Known rows, with every step that occurs:
munu -> fenuf -> namido -> buto -> kena: [-31 -31  96  27  20  36  11 -47  -9 -11  -4  -8 -16 -40  -8  45 -11  38
  14  17  41  27 -28 -20 -44  46 -37 -14 -46  11  30 -19  66  56  -7  -4
   0  -1  28 -29 -21  54 -16  10 -18  -5   1 -43 -15]
kolad -> mepufu: [-26  37   4  11  12  11 -14   8 -23  -1  -9  45  17 -26   5  -2  20   0
  14  -1   9 -16 -21  16 -44 -17   7 -14  14  -9  21  -9   7 -27   7  17
 -42  14 -18 -11 -13 -21 -28  -7  23   4 -10  -9   9]
namido -> feda -> zafos -> kolad -> mepufu -> ragiz: [-26  45 -18 -31  35 -20  23  20 -60 -53   5  82  -2 -52  14   1  37  23
  -6  57  -4 -27  14 -19 -44   0  11 -18   8  20  28 -15 -40 -65  36  19
 -53  48 -39 -26 -30 -97 -76  16  23 -25 -43 -31   4]
zafos -> kolad -> feda -> namido: [-15 -30   5 -35  -2  -4  22  -1 -59  -3  66  -8  27 -48  37  35  55 -12
  20  41  34 -24  -1 -26   1   4  31   5  18  29  31  12 -19  -3  17  22
 -19   7 -40 -32 -18 -56  -2  38  59  35 -37 -17 -29]
kolad -> feda -> zafos: [-10 -11  -3 -31  10   3   6  30 -81 -53  68 -17  21 -43  36  24  52 -14
  14  43  12  -6 -14   2 -22  -1  11  15   9  36  17  15  -2  -4  -5   7
 -36  25 -41 -30  -4 -17 -27 -26   7   0 -15  -8 -12]
puso -> namido -> feda -> zafos -> kolad -> mepufu: [-40  12 -11 -26  26   3   1  54 -77 -53  -4  40  26 -48  18  18  27   5
 -29  74  14 -56 -29 -27 -38  27  47 -24  15  31   8  -2 -17 -28  16  32
 -55  34 -54 -47  -8 -21 -69  20  14  -8   3   3 -15]
zafos -> kolad -> mepufu: [-55  25  -7 -12   8   5 -21  26 -33 -27  -7  44  19 -35  19  -1  33   0
   5  36  13 -37 -19  -7 -43   1  21 -14  20  -1  34  -4   0 -36  27  30
 -56   6 -26 -25 -15 -19 -39  -2  23   6 -20 -10  -5]
fenuf -> namido -> feda -> zafos: [ 28 -26  22 -22  38  26  46  50 -69 -64  34 -23  10 -28  30  28  13   9
  -8  69  21  -4 -32 -20 -19  30  38   1 -16  46 -12  17  -7  13 -22  -8
 -11  24 -34 -38 -18  10 -34  39 -41 -11   6 -11 -47]
mepufu -> kolad -> zafos -> feda -> namido -> buto -> kena: [-35 -67  56  -1  -1 -11   3 -28 -46  -4  60  20 -18 -71  -3  70  46  13
  18  57  40 -11 -21 -63 -49  33 -44   9   2  39  64  13   5  38  29   1
  -3  33 -18 -40  -1 -27 -13 -11  54   7 -20 -36 -14]
kolad -> feda -> namido -> puso: [ -6 -30  26 -15   9  -7  36 -34 -42  22  62 -23  -2 -24  30  50  -2  -8
 -10 -12  59 -29  -1 -32  19   5  34  -9   3   9  -8  -7 -28  23 -10  26
 -19  25 -74  -3  -4 -15  -8  41  45   8 -21   1 -33]
kolad -> mepufu -> buto -> namido -> feda -> zafos: [ 14 -37  12  -8  43   1   8  71 -88 -66  15  37  19 -50  22   4  38  -8
  10  48   1 -51 -46 -18 -23   0  12   1   2  55  17 -12 -13 -22  -8   2
 -36  40 -19 -35  22 -17 -46  17 -17 -32 -30 -17 -14]
fenuf -> munu: [ 29  22  34  21  40  12  13  42 -30 -18  -4 -23  31 -47  25 -25   5  15
  15 -27  19  14  13  21 -43 -30   4  -7  -1  21   7  -8  74   1 -13 -10
 -19   1  -8  -1 -29  49   0  -5 -16  31 -14 -33   3]
munu -> fenuf -> namido -> puso: [ 18  -5  68   2  33  37  49 -18 -14 -20  -1 -69   8   6  41  11 -49  27
 -18 -18  61   4   1 -17  31  24  30 -22 -37   2 -32 -42  42  40 -40   7
 -13  -9 -27  -4 -19  79 -32  46 -57  -6  -7 -13 -45]
namido -> feda -> zafos -> kolad: [-23 -36 -17 -33  28  10  12  68 -83 -73  43   1   7 -46  34  33  37 -11
 -10  85   3 -34 -20 -27 -42  29  30   1  10  45  19  15 -19  -4  20   9
 -43  21 -56 -37 -14  -5 -36  13 -26 -12  -2  -7 -46]
zafos -> feda -> kolad -> mepufu -> buto -> kena -> sese: [-40 -42  66   9 -17 -23 -15  -2 -36 -24 -30  61 -27 -33  -9  81  62 -24
  15   8 -25 -21 -40  15 -57  12 -35  -6 -21 -19   0 -15   7 -22  73  -9
 -12  33 -31 -14  48 -32 -12   1  38 -81  -2 -38   5]
fenuf -> namido -> feda: [ 36 -21  50  -1  40  29  57  30 -35 -34  11 -15  -7  -3  22  29 -25  20
  -9  45  30   7 -29 -14 -21  30  36 -19 -24  36 -15  10   1   8 -20  -9
  -7  16 -21 -15 -27  19 -29  63 -34  -2  11 -19 -42]
mepufu -> kolad -> feda -> zafos: [  3 -26   0 -33  10  -6   3  56 -82 -68  75 -32  32 -47  41  19  63  -4
   6  67   7  -8 -11 -17 -16  -6  -3  18  20  57  23  14  -8  -3   0  -5
 -35  39 -48 -36  -2 -35 -44 -47   8   3 -13 -19 -11]
sese -> kena: [  6 -12  52  45 -15  12 -32  21  -6  14  -8  21 -20  -4   3  41  -3 -26
   1 -34 -23  18 -12  61 -43 -27 -25  -3   4  -4   4  11  24   2  24 -14
   4  -6 -40  20   8  33  21   8 -19 -20   0 -17 -34]
mepufu -> kolad -> zafos -> feda: [  0 -34   5 -32   0  -7  16  52 -69 -62  74 -16  14 -34  50  15  52 -10
  17  67  19 -14   7 -37 -21   0  -8  18  35  50  48  14  -4 -18  22   4
 -33  25 -42 -15  -1 -15 -42 -35  10  12 -29 -23 -15]
puso -> namido -> buto -> kena: [-49 -37  94  51  -5  19   6 -29 -24  21   7  33 -40 -40 -40  70 -17  27
 -21  10  45   3 -34  -5 -62  48 -48 -19 -26  13  34  -9  48  50  -1   4
 -17  26 -13 -10   1  34 -30  -8  24  -8  13 -14  -3]
puso -> namido -> buto -> mepufu -> kolad -> zafos: [ -7 -14  38  37  23 -10   6  68 -48 -34  62   8  -8 -41  20  40  11  63
 -17  83  31  -3   1 -22 -42  13 -36   2  33  87  49  -1   8   1   8   0
 -45  47 -28 -25  -4   4 -60 -66  -4   5 -27 -27   3]
munu -> fenuf: [ 26  17  28  24  41  45  13   5 -30 -11   0 -25  35 -25  26  -7   2   8
  29 -26 -13  19  12  36 -27 -15 -11  -7 -13   3  10 -47  71  17 -13 -15
 -21 -15   8  -1 -29  30  -8  -2 -51   9   4 -26 -13]
feda -> kolad -> mepufu -> ragiz: [-26  63  -2 -13  26 -16  15   5 -43 -24 -12  74   2 -39   7  -6  42  23
   0  21  -2 -15  16  14 -35 -25  -8  -8   3   4  34 -23 -21 -62  20  15
 -48  39 -21 -13 -30 -95 -62   2  34 -17 -45 -28  15]
feda -> namido -> buto -> kena: [-40 -48  67  31   2  10   1 -54 -21  36  32  34 -30 -59 -27  70  17  15
  18  11  37   2 -31 -23 -59  31 -40  -2 -18   6  46   2  20  50  12   2
   2  20  -5 -24  -9 -13  10  12  41   3  -8 -26 -14]
namido -> buto -> kena: [-51 -38  70  40   1  15 -11 -37 -16  14  21  35 -41 -45 -27  63   3  15
  11   8  28   9 -34  -6 -75  31 -57  -5 -23   3  48   0  35  43  15   0
 -17  22  -5 -12  -4  20  -5 -19  18 -12   1 -28  -4]
puso -> namido -> feda -> zafos -> kolad -> mepufu -> buto: [-24   3  15 -10  23 -13  19  80 -74 -64 -11  68  13 -36   0   1  50  21
 -20  56   2 -71 -54 -51 -12  44   1 -27   0  39  23 -24 -18 -42  24   7
 -71  44 -45 -35  -4 -46 -86  -6  40 -51 -30 -24  -8]
mepufu -> ragiz: [  6  36  31  15  11  -1  38  -6 -25  -1  20  49 -23 -22  -6  -6   8  22
   9 -10   9  18  30  31 -32 -22 -35  -3  -7   4  32 -26   3 -35  11  -3
 -27  24 -17  18 -31 -62 -41   1  12  -9 -51 -33   8]
munu -> fenuf -> namido -> buto -> mepufu -> ragiz: [ -5  53  62  43  53  25  44 -21   2 -10  12  49 -22 -34   8   9 -32 105
  11  43  32  37  45  16 -24  18 -42 -31 -12  39  33 -42  15 -18   8   9
 -36  30  20  -3 -59 -26 -54  10 -32  -6 -67 -60  10]
zafos -> feda: [-12 -18  21 -12  -2  21  20  12 -44 -19  47   2   2 -17  26  15  17 -16
  18  25  28 -10   3   0 -19  11   1  -5  16  10  28   7   5  -7  13  17
 -30  10 -39   6 -15  -1 -18  11   8  16 -21 -11 -18]
kolad -> zafos: [ -3  -5   4  -4   6  -3   7  38 -58 -32  52   0  -2 -30  28  17  40 -10
  18  14  10   1 -12   1 -44 -18  -7  25  14  28  40   6  19  -5   0  -4
 -27   8 -16 -14   1  11 -15 -40  -4   0 -25 -13  -7]
puso -> namido: [  4  -2  66  39  -4  29  34  32 -42  15   6  -1  -3  -5 -13  21 -25  16
 -37  -5  40  -7 -10  30 -16  16  -2 -23  -5  20   2 -18  39  16 -28   5
 -25   8 -40   6  -6  29 -42  13   3  14   5   9 -10]
munu -> fenuf -> namido -> buto -> mepufu -> kolad -> zafos: [ 10  -5  39  19  45   9  11  53 -36 -61  52 -25  15 -43  49  19  16  73
  14  88  26  17   7 -33 -28  12 -30   5  17  83  43 -14  28   9   1 -11
 -32  23  10 -40 -22  25 -47 -53 -41   8 -35 -51 -10]
kena -> sese: [  5 -24  50  44 -14   9  -9  10 -23   1  -2  12 -30  -9   7  52   5 -10
  13 -26  -9  27 -13  64 -57 -27 -24 -10  -3 -19 -18  -9  23   2  27 -20
   4   0 -35  18  13  11  24  18 -18 -32  16 -21 -11]
buto -> mepufu: [-12  12  43  58  30  25   8  18   5  23  33  34  -9 -17  -2  50 -22  35
  14  28  13  10  13  50 -47   8 -10  -3  16  34  19  -9   7 -11  22  15
 -42  25 -12   8  -3   6 -11 -24 -25   4 -38 -12   5]

Rows:
[  4 -30  33   9  12   5  36 -26 -29  36  43 -16  -7 -21  15  43 -14  -4
 -13 -27  58 -26  -5 -23  13   4  25 -10  -1  -1 -11 -14 -18  32 -16  14
  -9  18 -68   6  -7   0   2  50  20   7 -19   6 -45]
feda -> namido -> puso
[-23 -27  22  10   6  22  12 -19 -48   9  64  21 -13 -53  24  22  20  40
  21  42  62 -11 -16 -49 -14  26 -19 -22  20  18  55  15 -11  32  -6  17
 -18  16 -31 -18 -55 -24   5  47  43  35 -21 -25 -34]
zafos -> feda -> namido -> buto
[  9 -34   3 -32   2  -1  35  -1 -67  -3  76  -2  19 -50  38  30  58 -21
  31  39  37 -25   4 -34  -1   2  26  16  26  27  38  14 -19   1  10  14
  -6   7 -34 -25 -13 -44   5  39  47  33 -44 -12 -30]
kolad -> zafos -> feda -> namido
[-15 -20  26  32  16  21   7 -15 -38  22  49  19 -18 -50  10  20  14  45
  16  20  54  -1 -25 -32 -26  12 -28 -18  11  16  50   6   0  40 -17   6
 -15  12 -20 -15 -55 -19  12  34  33  29 -16 -26 -31]
feda -> namido -> buto
[-24  45  40  53  34   6  25 -14  -3  10  34  86 -47 -36 -11  24 -19  87
   7  36  25  24  39  24 -50   8 -54 -25  10  34  48 -22 -14 -29  25  15
 -47  48  -7  12 -45 -56 -46 -14   4 -10 -68 -45  20]
namido -> buto -> mepufu -> ragiz
[-47  23 -16 -34  18   5 -12  27 -58 -38  -2  32  33 -39  33  11  55 -12
   6  50  11 -45 -20 -11 -27   0  29  -5  20   5  29   2 -15 -39  19  31
 -53  30 -37 -34 -14 -35 -41   9  31   3  -7  -3  -7]
zafos -> feda -> kolad -> mepufu
[ -8  12  27 -15  33  -7  25  63 -50 -62 -26  46  15 -19  14  -4  54  28
   0  46   1 -52 -60 -45  -2  29   4 -16 -17  29  17 -17 -13 -41  10  -5
 -53  38 -17 -38 -17 -42 -67  12  29 -52 -32 -39 -17]
fenuf -> namido -> feda -> kolad -> mepufu -> buto
[-38 -24 -10 -27   9  15  -3  59 -70 -59  45  -6  13 -43  32  12  48 -12
  -2  66  13 -28 -16 -14 -29  17  12  13  12  31  33   8   5  -3  16  11
 -43   2 -43 -33 -11   5 -29  -9 -20   2 -24  -7 -39]
feda -> zafos -> kolad
[-26 -21   1 -33  13  14  10  42 -68 -44  37 -13  16 -32  41  29  51 -18
   2  56  15 -28 -10  -7 -15  10  15  10  12  23  29  13  -4  -9  10  15
 -39  24 -45 -19 -15 -12 -24  13   3   9  -8  -3 -34]
zafos -> feda -> kolad
[ -4   2  62  24  36  56  19  -5 -22 -33   7 -30   1 -24  33 -12 -22  75
  12  29  58  31 -20 -26  -8  31 -26 -33 -24  20  29 -20  60  46 -42  -4
 -17 -16  21 -26 -71  64 -22  30 -43  15  -3 -46 -34]
munu -> fenuf -> namido -> buto
[ -3 -26   4 -42  47  30  30  59 -78 -90  23 -36  31 -44  50  15  26   8
  -5  90   8 -18 -13 -35 -18  42  43  -6 -11  49   3  -5  13   8   3   2
 -29   1 -26 -50 -26  24 -43  38 -59  -3  -2 -22 -54]
munu -> fenuf -> namido -> feda -> zafos -> kolad
[-16 -12 -11 -25  17  -8   3  60 -81 -55  50 -15  10 -40  46  29  68 -15
   7  46  -1 -16 -18  -6 -38 -13   5  35  12  42  41  13   8  -9   1  -1
 -37  18 -25 -34   1   2 -22 -35  -6  -3 -18  -7 -22]
feda -> kolad -> zafos
[ -7 -31  59  29  12   4 -15  46 -40 -21 -21  48  15 -26   6 -33  22  -3
  35 -13  24 -52 -38   9   0 -25 -30   3   1  31  52 -47  33 -34 -11  11
 -41   8  27  -8  36   4 -39  -3   6 -17 -81 -30  16]
kolad -> mepufu -> buto -> namido
[-30  55  -6 -32  20 -17  22   1 -49 -36  -2  72   6 -43  18  -5  49  18
   4  37   6 -24  22  -1 -25 -15   0 -10  10   5  37 -19 -28 -68  29  25
 -49  44 -30 -15 -29 -98 -69  12  43 -12 -49 -27  13]
zafos -> feda -> kolad -> mepufu -> ragiz
[  9  -7  67  52  49  31   8  40   2 -29  28 -20  13 -31  27  18 -20  97
   4  79  33  23  11 -13 -21  24 -45 -23   9  71  33 -24  28  19   1 -11
 -31  28   4 -23 -42  17 -47 -28 -48  14 -21 -53 -10]
munu -> fenuf -> namido -> buto -> mepufu -> kolad
[  8 -19  19 -17   2   0  28 -16 -51  19  65  -6  25 -41  28  33  44  -9
  26  13  32  -9  -3  -7  -2  -8  20   5  13  21  22   8 -12   4   1  12
  -8  13 -33 -20 -18 -57   7  35  60  34 -29 -15 -17]
kolad -> feda -> namido
[-25 -30   9  -4  10   8  10  -8 -65 -10  76  19 -13 -61  35  24  37  35
  22  54  58 -14 -14 -61 -20  22 -17 -11  25  31  64  19 -13  26  -2  18
 -21  18 -26 -30 -49 -21   0  31  45  30 -29 -26 -32]
kolad -> zafos -> feda -> namido -> buto
[-17 -48  82  45 -21  -1 -12 -26  -9  18 -13  28 -43 -23 -20  94  12 -29
  14 -31 -17  29 -21  60 -81 -10 -36   0 -25 -26 -14  -8  37  17  50 -21
  18   8 -21   9  44  13  26   5  -5 -50  19 -22   2]
buto -> kena -> sese
[ 10 -31  17 -18   3  15  37 -14 -45  21  58   0  19 -40  23  26  38 -15
  25  24  41 -19   3 -19   4   6  23   1  19  12  28   8 -15   7   9  14
  -2   4 -38 -11 -23 -46   8  62  44  39 -34  -9 -34]
zafos -> feda -> namido
[ 24 -25  18   0  34  18  42  63 -87 -42  33   0   6 -38   8  42   5   2
 -33  54  11 -20 -26  -3 -33  28  29 -12  -3  49 -12   4  -4  14 -18  -2
 -24  41 -60 -23  -5   1 -47  25 -22 -11  25   8 -29]
puso -> namido -> feda -> zafos
[ -5 -26  12 -17  12  -6  15  51 -52 -51  79   0   8 -37  43  33  40  10
  17  86  19 -13  19 -24 -26  10  -9  16  39  66  47  12 -12 -24  36  12
 -42  37 -36 -16   3 -16 -46 -43   3  11 -44 -24  -5]
buto -> mepufu -> kolad -> zafos -> feda
[-47 -57  51   1  -1  -4   5 -45 -48   7  57  31 -25 -69  -4  74  37   3
  23  39  41  -9 -25 -50 -53  38 -30   8  -6  20  59  16  10  41  24  11
  -5  25 -13 -35  -2 -14   2   5  53   4 -22 -27 -14]
kolad -> zafos -> feda -> namido -> buto -> kena
[-22  28  22  15  32 -12  40 -18 -32  -2  67  81 -32 -58  12  35  13  75
  17  68  37   5  46 -14 -30  15 -33 -13  25  49  61 -10 -39 -33  36  26
 -38  53 -14  -9 -41 -84 -45   5  32   3 -88 -46  12]
kolad -> zafos -> feda -> namido -> buto -> mepufu -> ragiz
[-43  13   1 -15   9 -14  -6  66 -57 -60  -1  65  17 -36   7 -17  73   9
  13  39  -3 -60 -48 -41 -14  22 -18  -7   7  18  45 -20 -10 -47  31   5
 -72  27 -28 -34  -9 -47 -61 -34  40 -45 -57 -34  -5]
feda -> zafos -> kolad -> mepufu -> buto
[-41 -17   4 -37  -3  -3  -1  27 -60 -47  55  -9  12 -27  44  25  39  -9
  11  50  19 -15  -3  -8 -25   9  13   1  14  28  35  10   2 -19  25  24
 -52  11 -40 -18 -13 -12 -32 -16  26  10 -23 -20 -11]
zafos -> kolad -> feda
[-20 -36   4 -23  22  14  24  74 -90 -65  36  -2   7 -43  21  36  24  -1
 -34  87  16 -40 -21 -27 -32  45  36  -9   6  53   9   8 -10   1  10  15
 -41  25 -65 -37  -9   5 -53  24 -20  -7   7   1 -43]
puso -> namido -> feda -> zafos -> kolad
[-47 -44  59  13 -18 -25 -23  11 -39 -36 -26  64 -26 -42 -15  75  63 -23
  13  12 -26 -17 -47  12 -68  15 -37  -2 -20 -13   0 -17  12 -17  74 -16
 -14  23 -31 -26  50 -22 -12 -10  24 -85  -9 -36   2]
feda -> zafos -> kolad -> mepufu -> buto -> kena -> sese
[-44  11 -30 -33  30   1 -14  47 -68 -61   7  43  25 -52  27  15  43  -4
  -3  72   1 -49 -30 -29 -50  16  39 -14  19  23  20   8 -26 -31  27  25
 -57  29 -45 -46 -12 -30 -50   9   7 -12  -4  -7 -16]
namido -> feda -> zafos -> kolad -> mepufu
